Each row was made from one walk, in order. Every step used is in the known rows, and no mark comes twice. Write each row's walk.
Known rows:
t > l: [-0.21  1.05 -0.47 -2.68 -0.70 -2.11 -3.55 -2.34 -1.35 -3.31 -0.02  0.44
  1.42  0.82  0.99 -1.07  0.93 -0.95]
c > l: [-2.80  1.01 -2.10 -3.37  2.28  0.83 -1.86 -3.48 -0.01 -0.64  3.81  2.55
  0.14  1.29 -1.29  2.31 -0.61 -0.52]
p > l > t > s > m: [-4.28  4.32 -0.46 -0.02  1.42 -0.78 -3.20 -0.98 -2.06 -1.36 -0.70  1.82
  0.81 -3.90  2.71 -1.14  1.32  0.14]
s > m: [-2.54  3.82 -0.63 -2.06  3.21  1.00 -0.26 -1.79 -1.98  1.87 -0.17  0.99
 -0.49 -1.07 -1.75 -1.62  0.46 -3.85]
p > y > c: [ 0.48  0.12 -0.66 -2.07  1.39  1.71 -2.45  0.28  0.14  1.24  0.04  0.66
 -0.15 -0.57 -1.15 -4.82  0.33 -1.38]
p > l: [-0.60  3.11 -1.29 -1.94  0.90 -2.11 -3.11 -0.49 -1.95 -1.54 -0.17 -0.16
  0.63 -0.77  0.18  0.09  1.12  0.98]
t > s > m > y: [ 0.59  0.45  0.53 -3.61  0.98  4.57  0.52 -1.57 -3.07  0.01 -2.77  1.05
 -0.54 -2.71 -0.48 -3.96 -2.88 -4.65]
s > m > y > p > l > t: [-1.88  6.53 -0.26 -2.87  1.36 -1.29  0.04 -0.60 -3.06  0.89  0.13  0.93
 -1.14 -2.93 -0.73 -3.03 -2.52 -5.30]
w > l > t > s > m > y: [-1.19  3.55  1.60 -0.31 -3.38  1.21 -3.59 -1.05 -1.40  1.34  0.70  2.10
 -1.23 -3.25  2.88 -1.04  0.73 -2.01]
l > t > s: [-3.31 -0.18  1.61  1.45  2.20 -0.28 -3.71 -0.84 -0.55  0.66  0.02  2.61
  0.51 -3.11  3.08 -1.15  0.89 -0.94]
t > s > m > y > c > l: [-0.19  0.00 -1.55 -4.35  1.24  5.06  0.38 -3.61 -2.17 -1.22  0.02  1.86
 -1.67 -1.79 -0.54 -3.18 -2.27 -3.97]
y > m: [-1.88  1.56 -2.12 -2.22  2.39 -2.28  0.62 -2.38 -2.23  0.81  0.08 -0.18
 -1.67  1.62 -0.68 -0.72  1.48 -2.85]
l > t: [-3.13  1.58  1.11  1.84  3.23 -2.71 -3.69 -0.22  0.56  2.24  1.64  2.11
 -0.01 -1.54  1.59 -0.26  1.75 -1.10]
m > s: [ 2.34 -1.94 -1.04 -0.69  0.62 -1.22 -0.58 -1.00 -4.59  0.01 -0.94  0.51
  0.68 -2.12  1.47 -1.29 -0.95 -3.06]
s > m > y > p: [-0.35  4.55  0.04 -4.03  1.04  0.39  1.07 -1.23 -3.19  1.60 -0.15  0.36
 -1.39 -1.37 -2.43 -3.30 -3.21 -6.70]
c > l > t > s > m > y > p: [-5.01  2.85 -0.94 -2.83  1.34  1.55 -1.17 -3.57 -1.42 -0.50  3.21  4.01
 -0.57 -2.12  1.09 -0.15 -3.30 -3.33]
c > l > t: [-5.28  1.97 -1.40 -1.17  3.32 -0.36 -3.26 -2.84  0.96  0.46  4.23  3.85
 -0.10  0.09  0.69  2.31  0.15 -0.22]

Which walk is each row?
[-3.64  1.66 -2.09 -2.40  2.05  4.26 -2.21 -2.01  0.30  0.28  1.27  3.08
 -0.21 -2.04  0.32 -4.31 -0.70 -1.78] -> p > y > c > l > t > s > m
[-3.31  2.37  1.59 -0.30  1.20  0.03 -1.49 -1.05 -2.21  1.01 -0.22  2.51
 -0.38 -4.20  2.15 -2.99 -1.67 -4.49] -> l > t > s > m > y > p
[-0.63  2.74  0.31 -4.07 -1.00  2.24 -0.03 -1.63 -4.35 -1.69 -2.13  0.75
 -0.10 -3.64  0.14 -3.79 -3.14 -4.08] -> t > s > m > y > p > l
[-1.98  0.67  0.24  0.06  2.87  1.41 -1.70 -1.23 -0.77  0.86  0.04  2.44
 -1.52 -3.52  2.13 -3.63  0.07 -3.71] -> l > t > s > m > y > c
[ 1.55  2.45 -1.66 -3.66  2.99  2.18  0.71 -1.50 -1.22  1.47 -0.11  0.32
 -2.72 -0.82 -2.52 -4.05 -0.97 -5.87] -> s > m > y > c
[ 1.58 -1.56 -1.66 -3.33  1.60  2.12 -1.56 -2.32  0.55 -0.87  2.38  2.13
 -2.78 -0.52  0.19 -2.27 -2.16 -2.93] -> m > y > c > l > t > s
[-1.25  3.41 -2.33 -3.36  3.99  1.93  0.25 -2.58 -0.12  1.40  2.16  2.05
 -2.97 -0.99 -1.63 -2.54 -1.30 -5.33] -> s > m > y > c > l > t
[ 2.23  1.16  1.24 -3.58 -0.88 -1.76 -0.42 -0.02 -2.70  0.34  0.50 -0.03
 -0.98 -0.41 -1.90 -2.61 -3.86 -4.89] -> m > y > p
[ 0.65  2.58  1.18 -2.70 -1.64 -1.91 -1.73  0.13 -3.08 -1.24 -0.13  0.55
 -0.41 -2.89  0.98 -2.79 -3.70 -3.03] -> m > y > p > l > t > s
[ 2.21  3.02  0.37 -4.19 -1.61 -2.57 -0.80  0.39 -3.10 -1.19  0.08 -0.46
 -0.65 -1.05 -1.08 -2.18 -3.56 -3.29] -> m > y > p > l
[-4.30  0.39 -3.11 -1.16  3.23  1.23 -2.49 -4.50  0.45 -0.86  4.49  3.20
 -2.02 -1.24  1.34 -0.40  1.89 -1.91] -> y > c > l > t > s > m
[-1.95  4.20 -0.22 -1.33  1.27  0.17 -2.43 -0.33 -2.03 -1.24 -1.59  1.43
 -0.05 -3.94  2.25 -2.11 -0.76 -1.09] -> p > l > t > s > m > y
[ 0.31 -0.07 -2.97 -1.92  1.20 -2.57  1.77 -2.19 -5.04  0.11 -1.02 -0.45
 -1.07 -0.42  0.90 -1.26  0.19 -3.93] -> y > m > s
